Each row comes from the steps of one path. Every step used is in the known rows, and no mark comes twice. Write the path behind each row, first mark first.
(in the rows, 128 means zero)
Known rows
N -> M -> Z: [143 141  81 127 153 106 156 133  95  72 139 144 145  66  89  99 139 167
 120 176 139 118 121 168 116]
N -> M: [153 136  91 134 148 107 120 158  97  65 154 130 161  68 115 117 129 176
 113 150 135 122 104 140 119]
B -> S -> M -> Z -> C: [128 139  55 107 185  94 171 124  93  86 122 101 145  90 100 108 134 151
 126 193 120  79 122 151 115]
S -> M -> N -> B -> Z -> J: [163 121  68 117 136  60 113 142 104 111 143 104 139  85  96 129 122 113
 131 149  90 132 125 142  77]
B -> S -> M -> Z: [131 130  53 119 177 101 158 141 109  99 133 107 129  84  88 116 129 135
 115 194 111 103 140 163 105]
S -> B -> Z -> M: [129 127  76 122 150  73 154 150 110  97 119 139 121  92  80 111 140 127
  98 166  92 179  92 134 112]
B -> Z -> M -> N: [134 125  85 110 150  47 120 126  92 116 132 141 127  76  94  97 137 107
 119 187 131 153 110 155  80]
C -> Z -> M -> N: [136 151  82 127 169  76 116 140 108 117 152 121 124  80 140  87 149 101
 103 165 150 160 134 144 108]
S -> B: [143 126  98 142 146  98 149 156 133  76 143 128 130 118 106 113 141 151
  86 146 117 160 108 138 127]
J -> Z: [122 135  92 129 171 109 189 127 137 101 149 107 130  67  89 119 123 153
 114 180 137 131 116 126 124]
N -> M -> S -> B: [167 144 108 136 149 107 141 173 126  40 150 140 165 102  87 113 129 150
 100 136 109 160  83 143  93]
M -> N -> B -> Z: [152 108 108  95 120  37 125 124  91  99 176 120 138 103  91 121 114 141
 130 148 117 137 128 152  77]
N -> M -> S -> B -> Z -> J: [156 140  72 132 143  90 147 162 102  58 115 141 154  57  67 124 119 129
 113 150  81 166  79 150  77]
B -> S: [130 119  85 120 163  87 143 151  98  95 140 106 133  74  82 129 104 146
 117 180 124 118 130 152 113]
Z -> B -> S -> M: [126 140  49 133 172 102 111 164 111  83 128  70 144  72  98 145 115 141
 111 174 113  98 119 145 100]
J -> Z -> B -> S -> M -> N: [130 144  59 132 184  77 132 139 129 103 137  68 148  76  91 131 136 126
 129 198 144 104 142 145  65]
Z -> M: [131 133  84 129 159 102 132 149 111 111 123 130 123  76  93 102 126 124
 106 169 124 147 103 133 132]
J -> Z -> B -> S -> M: [118 146  45 135 189 108 151 156 130  91 127  57 143  63  82 147 118 143
 120 187 116  99 126 130  97]
Z -> M -> N -> B: [161 125 117 118 135  61 111 141 111 125 161 117 137 121  83 105 129 118
 129 145 137 143 139 138 102]
M -> S -> B -> Z: [142 124  94 107 143  77 159 145 111  59 146 141 136  91  76 120 114 132
  98 154  83 169  77 154  80]
N -> B: [154 117 116 115 127  89 133 146 112  96 176 109 136 112  93 127 107 155
 119 126 121 129 130 134 128]
N -> B -> S -> M -> Z -> J: [150 133  54 128 161 101 156 152 109 117 120  93 129  79  61 128 118 117
 135 168  95 111 154 155 107]

Which path is each row?
[124 138  85 112 163  95 180 103  91  85 125 130 133  82 100  89 134 158
 123 182 141  98 105 157 126] : M -> Z -> C
[107 154  57 131 173  98 136 157  90  83 141  71 128  43 107 136 108 143
 106 165 134 123 139 155 113] : C -> Z -> B -> S
[146 161  91 133 170 111 156 170 134  78 145 125 130  97 104 100 133 102
  81 137  98 191  97 132 113] : C -> Z -> M -> S -> B
[165 146 104 120 151 113 124 160 103  47 154 137 170  64  90 113 105 150
 118 150 119 129  80 150  87] : N -> M -> S
[145 133  75 127 145  86 159 151 113  75 112 137 131  64  64 121 114 111
 106 156  76 172  82 155  81] : M -> S -> B -> Z -> J
[121 156  36 134 185 106 116 170 109  84 144  57 138  61 133 143 120 136
  98 162 112 110 133 139 109] : C -> Z -> B -> S -> M
[160 111  87  97 131  44 108 135 102  98 180 107 146 115 109 129 122 134
 126 145 100 127 126 141  73] : S -> M -> N -> B -> Z
[144 126 101 113 164  55 163 141 117 133 151  87 139 100  41 126 116 124
 149 179 134 132 167 131  91] : J -> Z -> M -> N -> B -> S
[156 113 112 109 140  53 123 144  96 109 169  96 144 113  70 129 108 137
 139 159 138 118 162 155  87] : M -> N -> B -> S
[142 130  95 127 157  72 110 135 110 119 133 134 128  91 100  90 142 106
 116 180 150 148 119 151  97] : Z -> M -> N
[114 135  72 132 159  91 132 152  93  87 120  87 133  55  68 139 102 149
 119 178 134 109 124 162 101] : Z -> B -> S
[132 141  93 130 174  76 155 125 132 127 133 121 129  79  82  95 149 111
 127 196 155 148 127 134  96] : J -> Z -> M -> N
[107 140  63 127 163  94 159 133  91  93 109  99 122  50  48 123 112 143
 125 197 135 104 137 183  98] : M -> Z -> B -> S
[150 124  74 120 170  67 100 150 113 100 153  97 149 102 118 121 136 121
 119 183 134 111 139 152  76] : B -> S -> M -> N
[137 138  90  99 154  85 143 142  98  86 128 144 133  55  63 107  99 104
 112 172  90 156  70 154  81] : B -> Z -> M -> S
[151 144 104 132 157 105 152 166 138  78 125 138 135 107  67 100 129 109
  94 149  99 180  84 138 104] : Z -> M -> S -> B
[125 155  72 130 175 109 140 156 108 107 145 114 116  64 137 100 134 118
  89 154 124 162 120 128 145] : C -> Z -> M
[142 108  99  96 122  63 141 133  90  92 172 119 134  92  86 136 100 156
 121 139  96 136 115 141 105] : N -> B -> Z
[122 126  72 110 152  77 141 138  92 107 122 135 120  61  84 112 120 125
 109 178 102 153  92 141 111] : B -> Z -> M
[103 146  68 134 179  95 175 141 114  95 119  73 132  45  50 141 105 151
 127 194 137 111 131 147 103] : J -> Z -> B -> S
[130 137  70 139 156 114 166 129 109 109 104 134 113  49  74 101 129 118
 118 182 122 129 123 172 119] : M -> Z -> J
[139 119  88 102 134  66 138 142  92 113 146 123 125  86  69 122 108 132
 122 151  93 153 110 131 114] : N -> B -> Z -> M
[141 125  87 120 148  46 130 135 109 107 128 144 128 104  90  99 154 109
 109 176 121 176 111 149  82] : S -> B -> Z -> M -> N
[147 124  69 110 162  91 157 145 110 103 151  94 135 107  74 125 119 139
 127 170 104 103 156 155 106] : N -> B -> S -> M -> Z
[133 153  62 144 167 119 143 152 108  99 136 104 118  40 139 113 125 120
  97 148 120 150 126 140 136] : C -> Z -> J
[141 125  59 122 173 100 122 166 114  90 146  87 143  90 112 136 117 140
 108 173 107 105 125 135 109] : B -> S -> M
[120 150  50 138 162 113 137 134 117  84 118  99 127  67  97 115 135 138
 106 177 125 102 112 168 103] : S -> M -> Z -> B
[107 151  75 144 167 112 171 129 130  91 125  88 130  46  75 128 120 153
 116 177 142 119 108 139 111] : J -> Z -> B
[123 125  78  96 152  68 156 113  75  75 138 122 143  71 112 115 116 165
 119 170 115 108  83 139 112] : B -> Z -> C
[113 164  65 143 164 112 128 146 103  79 148  85 122  47 139 121 122 144
  89 144 138 133 116 149 123] : C -> Z -> B
